Known rows, with every way that one mark hangs from another:
Q[X[B]]: .12	.41	-.33	.10	-.37	.18	.29	-.20	.18	.07	.18	.17	-.01	.07	-.18	-.06	.19	-.73	-.17	.16	-.15	.03	.09	.29	.24	.41	.17
J[M X[B W]]: -.06	.02	-.53	.05	-.37	.29	.32	.42	.48	.23	.12	.01	.08	.13	-.04	-.07	.13	-.02	-.06	-.55	-.07	.11	-.11	-.08	.12	.02	-.06
J[M]: .36	-.24	-.34	-.21	-.42	.50	.34	-.24	.11	.00	-.02	.24	.11	-.05	.17	-.19	.14	-.12	.00	-.28	-.08	-.07	.03	.04	.12	.16	.05
M[J X]: .35	-.35	-.30	-.17	-.41	.46	.16	-.05	-.06	-.23	-.25	-.04	.14	-.21	.29	-.03	.18	-.27	-.18	-.22	-.24	-.14	.16	.07	-.10	-.15	.26
M[J]: .35	-.32	-.22	-.06	-.47	.30	.30	-.28	.08	-.10	-.17	-.07	.03	-.10	.24	-.13	.32	-.24	-.09	.12	-.16	-.11	.12	.10	.01	.03	.17
M[J[X[B]]]: .15	-.11	-.41	-.01	-.39	.28	.42	.13	.36	-.08	-.05	-.20	.20	.08	.11	-.10	.15	-.26	-.21	-.25	-.12	.02	-.05	.09	-.02	-.07	.13
B[X[Q W[J]]]: .24	.16	-.26	.00	-.12	.08	.05	.26	-.20	.31	-.22	-.12	-.23	-.05	-.09	.00	.45	-.24	-.11	.39	-.06	-.12	-.18	.30	-.09	.09	.07
B[J M X[Q W]]: .26	.36	-.16	-.18	-.33	.09	-.53	.40	-.52	.01	-.28	-.33	-.12	.04	-.22	.20	.15	-.14	-.06	.32	-.07	-.04	.34	.15	-.05	.10	-.09
B[X[Q]]: .43	.25	-.29	-.13	-.24	.26	.21	-.08	-.23	-.06	-.27	-.15	-.16	-.23	-.05	.06	.19	-.36	-.16	.17	-.08	-.28	.10	.33	-.07	.09	-.10
J[X[B Q W]]: -.15	.44	-.54	.20	-.12	-.08	.18	.28	.30	.15	-.06	-.24	-.18	.09	-.08	-.01	.13	-.24	-.18	.00	-.07	-.05	-.05	.14	.01	-.02	-.02
Q[X[W]]: .01	.30	-.21	.13	-.35	.04	.14	-.26	.08	.26	.09	.04	-.24	.00	-.15	-.01	.41	-.41	.02	.36	-.10	.03	.14	.25	.19	.34	.01
J[M X[B Q W]]: -.05	.14	-.65	.08	-.21	.17	.24	.36	.47	.07	-.04	-.05	-.11	.14	-.02	-.08	.02	-.08	-.22	-.32	.02	-.03	-.01	.00	.11	-.02	-.01
W[B[M]]: .47	.01	-.10	-.13	-.13	.22	-.06	-.29	-.41	-.25	.15	-.06	.20	-.12	-.12	-.20	.04	-.15	.09	.13	-.16	-.06	-.09	.21	-.02	.30	-.07
W[B[J M]]: .41	.04	.02	-.31	-.17	.30	-.35	-.12	-.55	-.18	.19	-.01	.35	.03	-.14	-.30	-.04	-.07	.23	.24	-.04	.00	.03	.33	.01	.34	.05
J[X]: .13	.00	-.32	-.20	-.25	.30	.39	-.21	.10	.08	-.06	-.07	.18	-.02	.10	-.16	.17	-.15	.08	-.23	-.05	-.02	-.15	.23	-.11	.09	-.13
M[J X[B Q W]]: .05	.05	-.55	.23	-.28	.09	-.06	.47	.15	-.17	-.26	-.18	-.21	-.11	.11	.12	.14	-.38	-.45	.03	-.28	-.16	.24	.03	.05	-.26	.34
J[X[B W]]: -.17	.31	-.43	.15	-.28	.05	.24	.35	.30	.32	.10	-.17	.05	.14	-.10	.02	.29	-.23	-.04	-.25	-.17	.07	-.19	.04	.04	.03	-.05
M[X[B]]: .12	.19	-.46	-.06	-.29	.37	.14	.19	.02	.03	.02	.12	.20	-.09	.10	.04	.11	-.57	-.17	-.41	-.33	-.10	-.01	.10	-.01	-.03	.19
X[Q W[J]]: .07	.06	-.34	.07	-.03	-.05	.03	-.02	-.01	.29	-.11	.06	-.21	.00	.07	-.18	.38	-.20	-.03	.48	-.02	-.08	-.16	.26	-.03	.15	.23
B[J M X[W]]: .26	.24	-.03	-.20	-.50	.18	-.45	.43	-.53	.20	-.13	-.27	.08	.11	-.27	.21	.27	-.12	.11	.08	-.15	.07	.19	.06	-.02	.13	-.13
B[X]: .42	.12	-.16	-.15	-.41	.37	.30	-.05	-.23	.09	-.10	-.09	.03	-.18	-.07	.07	.36	-.34	.00	-.06	-.19	-.15	-.01	.23	-.06	.11	-.14
X[Q W[B J]]: .18	.05	-.20	.08	.19	-.01	-.01	-.04	-.18	.14	.12	.04	-.15	-.10	-.09	-.42	.31	-.08	.05	.62	.02	-.16	-.33	.46	.00	.19	.22
X[B[J M] Q W]: .00	.48	-.32	.07	-.29	-.09	-.55	.43	-.16	.04	-.05	-.15	-.07	.25	-.16	.10	-.03	-.33	-.11	.31	-.13	.02	.30	.05	.10	.15	.16
W[B[J X] M]: .57	-.03	.03	-.27	-.02	.38	-.06	-.06	-.54	.01	.26	-.01	.26	-.26	-.17	-.37	.24	-.01	.23	.36	.00	-.28	-.27	.59	-.05	.02	-.02
W[B[M] J[X[Q]]]: .42	-.06	-.23	-.26	.30	.15	-.04	-.16	-.30	-.23	-.02	-.14	.27	.02	-.11	-.41	-.11	.02	.07	.20	.12	-.01	-.36	.42	-.24	.21	.07
W[B]: .35	.02	-.15	-.07	-.11	.27	.23	-.34	-.21	-.09	.21	.05	.11	-.20	-.02	-.36	.21	-.19	.15	.21	-.12	-.16	-.18	.39	.04	.24	.02

Rows:
.18	.05	-.29	.08	.36	-.09	.14	-.20	-.02	-.02	.14	-.22	-.13	-.26	-.10	-.38	.16	.24	.04	.37	.09	-.28	-.39	.41	-.14	-.16	-.13 => J[X[Q W[B M]]]
.23	.02	-.36	-.13	-.01	.07	-.40	.25	-.36	.05	-.25	-.01	-.02	-.04	.03	.08	.08	-.19	-.14	.03	-.13	-.02	-.01	.07	-.20	.00	.22 => B[M[X[Q W[J]]]]
.12	-.28	-.33	.01	-.43	.24	.01	.21	-.01	.00	-.24	-.13	-.04	-.18	.21	.08	.35	-.11	-.15	-.12	-.29	-.09	.16	-.01	-.04	-.23	.19 => M[J X[W]]
.34	-.20	-.56	-.26	-.19	.53	.15	-.07	.03	-.27	-.25	.21	.02	-.24	.29	-.13	-.13	-.20	-.23	-.37	-.04	-.23	.22	.09	-.03	-.05	.17 => J[M[X[Q]]]
.35	-.23	-.29	-.15	-.37	.42	.18	.38	-.04	.41	-.06	.13	.01	.01	-.08	-.06	.47	.01	.02	-.13	-.04	.03	-.25	.10	.02	.09	.03 => B[X[W[J[M]]]]
.29	-.15	-.36	.01	-.30	.10	-.36	.20	-.19	-.36	-.44	-.30	-.15	-.14	.14	.18	.03	-.11	-.36	.04	-.20	-.13	.38	-.09	-.15	-.20	.15 => B[M[J X[Q W]]]
.51	-.10	-.27	-.30	.28	.29	-.28	.02	-.55	-.31	-.07	.07	.24	-.19	-.02	-.27	-.15	-.18	-.07	.13	-.06	-.11	-.16	.35	-.21	.14	.27 => W[B[M[X[Q]]] J]
.28	-.32	-.34	-.47	-.42	.74	-.09	.14	-.12	-.01	-.07	.32	.37	-.04	.25	-.21	-.04	-.13	.06	-.51	-.06	-.03	.23	.09	.05	-.01	.22 => B[J[M[X]]]
.02	.18	-.24	-.09	.06	.20	-.42	.26	-.41	-.10	.03	-.07	-.02	-.20	.00	-.25	.06	-.07	.04	.28	-.01	-.23	.15	.43	-.02	-.04	.19 => M[X[Q W[B[J]]]]
.39	-.34	-.19	-.24	.39	.25	.30	-.30	-.10	.12	.31	.12	.40	-.15	-.04	-.65	.19	.16	.26	.17	.11	-.10	-.81	.54	-.22	.01	.10 => W[B J[X] M]
.22	.19	-.47	-.16	.05	.09	.01	.22	.02	-.03	-.10	-.10	.23	.24	-.09	-.09	-.16	-.33	-.18	-.06	-.01	.08	-.22	.15	-.15	.16	.17 => W[J[X[B[M] Q]]]
.27	-.21	-.45	-.44	-.24	.61	-.16	.12	-.09	-.18	-.23	.25	.17	-.07	.30	-.22	-.17	-.13	-.10	-.27	.05	-.17	.35	.17	.05	-.02	.26 => B[J[M[X[Q]]]]
.17	.11	-.35	.14	.00	-.13	.03	-.30	.05	.16	-.05	-.06	-.30	-.19	.05	-.13	.29	-.07	-.08	.45	-.07	-.32	-.10	.23	-.06	-.06	.03 => X[Q W[M]]
.19	-.14	-.41	-.43	-.18	.52	.11	.01	.14	-.10	-.14	.06	.18	.11	.21	-.36	-.15	.09	.02	-.19	.26	-.08	.20	.24	.00	.06	.08 => B[J[M X[Q]]]
.41	-.23	-.42	-.21	.30	.25	.01	-.20	-.18	.05	-.14	.25	.12	-.28	.24	-.28	.09	-.20	-.12	.15	-.05	-.31	-.34	.38	-.26	-.16	.39 => W[J M[X[Q]]]
.03	.20	-.45	.03	-.15	.12	-.07	.11	-.10	.03	-.25	-.05	-.21	-.20	.12	.08	.20	-.25	-.16	.01	-.17	-.19	.14	.14	-.08	-.12	.06 => M[X[Q W]]
.19	.36	-.49	-.06	-.13	.07	.03	.12	.09	-.22	-.15	-.24	.10	.15	-.09	.01	-.20	-.34	-.27	-.19	-.09	-.02	.05	.07	-.10	.12	-.04 => J[X[B[M] Q]]
.16	-.01	-.07	-.33	-.01	.41	.06	-.08	-.20	-.01	.23	-.06	.40	.04	-.02	-.51	.05	.03	.33	.05	.11	-.02	-.16	.50	-.03	.15	.00 => W[B[J[X]]]
.19	-.22	-.43	-.05	-.11	.22	.12	.06	.15	.22	-.11	.22	-.15	.03	.14	-.27	.25	-.01	-.08	.18	.07	-.06	-.11	.12	.07	.14	.25 => X[Q W[J[M]]]
.66	.23	-.14	-.19	-.04	.22	-.11	-.04	-.59	-.39	-.09	-.29	-.02	-.23	-.29	-.03	-.01	-.19	-.12	.29	-.07	-.24	.06	.34	-.11	.20	-.19 => W[B[M X[Q]]]
.48	-.04	-.19	-.26	-.04	.37	-.17	-.09	-.53	-.33	.04	-.03	.30	-.24	-.06	-.08	-.11	-.17	.01	-.21	-.26	-.09	-.02	.20	-.12	.08	-.01 => W[B[M[X]]]
.25	.11	-.08	.18	.09	-.03	.09	-.45	-.10	.14	.42	.09	-.15	-.22	-.30	-.33	.34	-.12	.11	.64	-.02	-.13	-.21	.48	.15	.21	.02 => Q[X[W[B M]]]
.46	-.50	-.19	-.13	.08	.28	.37	-.37	.03	-.25	.14	-.19	.24	-.27	.08	-.51	.15	.25	.05	.13	.04	-.23	-.40	.40	-.17	-.20	.04 => W[B M[J[X]]]
.06	.20	-.36	-.22	-.34	.44	-.17	.39	-.12	.07	.05	.17	.35	.05	.10	-.05	.03	-.51	-.05	-.31	-.21	.00	.14	.20	.05	.05	.32 => M[X[B[J]]]
.39	.17	-.22	-.07	-.14	.03	-.27	.34	-.42	.15	-.26	-.22	-.13	.00	-.24	.18	.25	-.18	-.13	.33	-.09	-.02	-.09	.14	-.16	.14	.02 => B[M X[Q W[J]]]
.47	.06	-.29	-.21	.09	.28	-.28	-.11	-.53	-.55	-.09	-.10	.10	-.28	-.03	-.09	-.22	-.20	-.15	.00	-.14	-.23	.11	.28	-.15	.08	.04 => W[B[M[X[Q]]]]
.52	-.30	-.12	-.11	.29	.21	.18	-.38	-.23	.14	.33	.26	.26	-.21	.02	-.62	.29	.02	.20	.44	.00	-.21	-.68	.52	-.09	.10	.26 => W[B J M]
.05	-.20	-.41	-.11	-.37	.33	.32	.10	.31	.21	-.03	.01	.06	.05	.05	-.14	.21	.17	.08	-.47	-.01	.06	-.08	-.04	.02	-.01	-.18 => J[M X[W]]
.40	.08	-.39	-.24	-.18	.25	-.21	-.11	-.33	-.36	-.34	-.07	.10	-.18	.12	.14	-.17	-.34	-.23	-.14	-.19	-.17	.24	.07	-.20	.03	.08 => B[M[X[Q]]]
.63	-.06	-.07	-.12	.04	.31	.24	-.21	-.38	-.04	.23	-.04	.11	-.40	-.21	-.26	.29	-.05	.09	.22	-.09	-.36	-.38	.49	-.10	-.03	-.11 => W[B[X] M]
.46	.16	-.05	-.40	-.47	.41	-.31	.20	-.57	-.02	-.14	-.17	.27	.06	-.16	.12	.10	-.26	.07	.00	-.12	.01	.21	.18	-.06	.20	-.09 => B[J M X]
.25	-.17	-.44	-.03	-.42	.39	.18	.26	.13	-.20	-.11	.00	.20	-.11	.18	.03	.14	-.47	-.31	-.32	-.34	-.10	.12	.00	.00	-.15	.34 => M[J X[B]]
.10	.21	-.29	-.23	-.22	.14	-.66	.33	-.45	-.09	-.27	-.14	.01	.04	.01	.12	-.06	-.17	-.08	.05	-.11	-.04	.38	.07	-.09	-.03	.13 => B[J M[X[Q W]]]
-.01	.00	-.21	-.15	-.09	.11	-.08	.05	.03	.38	.09	-.10	.18	.05	.02	-.23	.27	.16	.26	.09	.02	-.02	-.24	.25	-.12	-.12	-.03 => B[J[X[W[M]]]]
.48	-.53	-.31	-.15	-.21	.35	.15	-.22	-.06	-.20	-.16	.01	.18	-.34	.31	-.16	.17	-.10	-.18	-.10	-.22	-.28	-.07	.14	-.17	-.33	.27 => W[M[J X]]
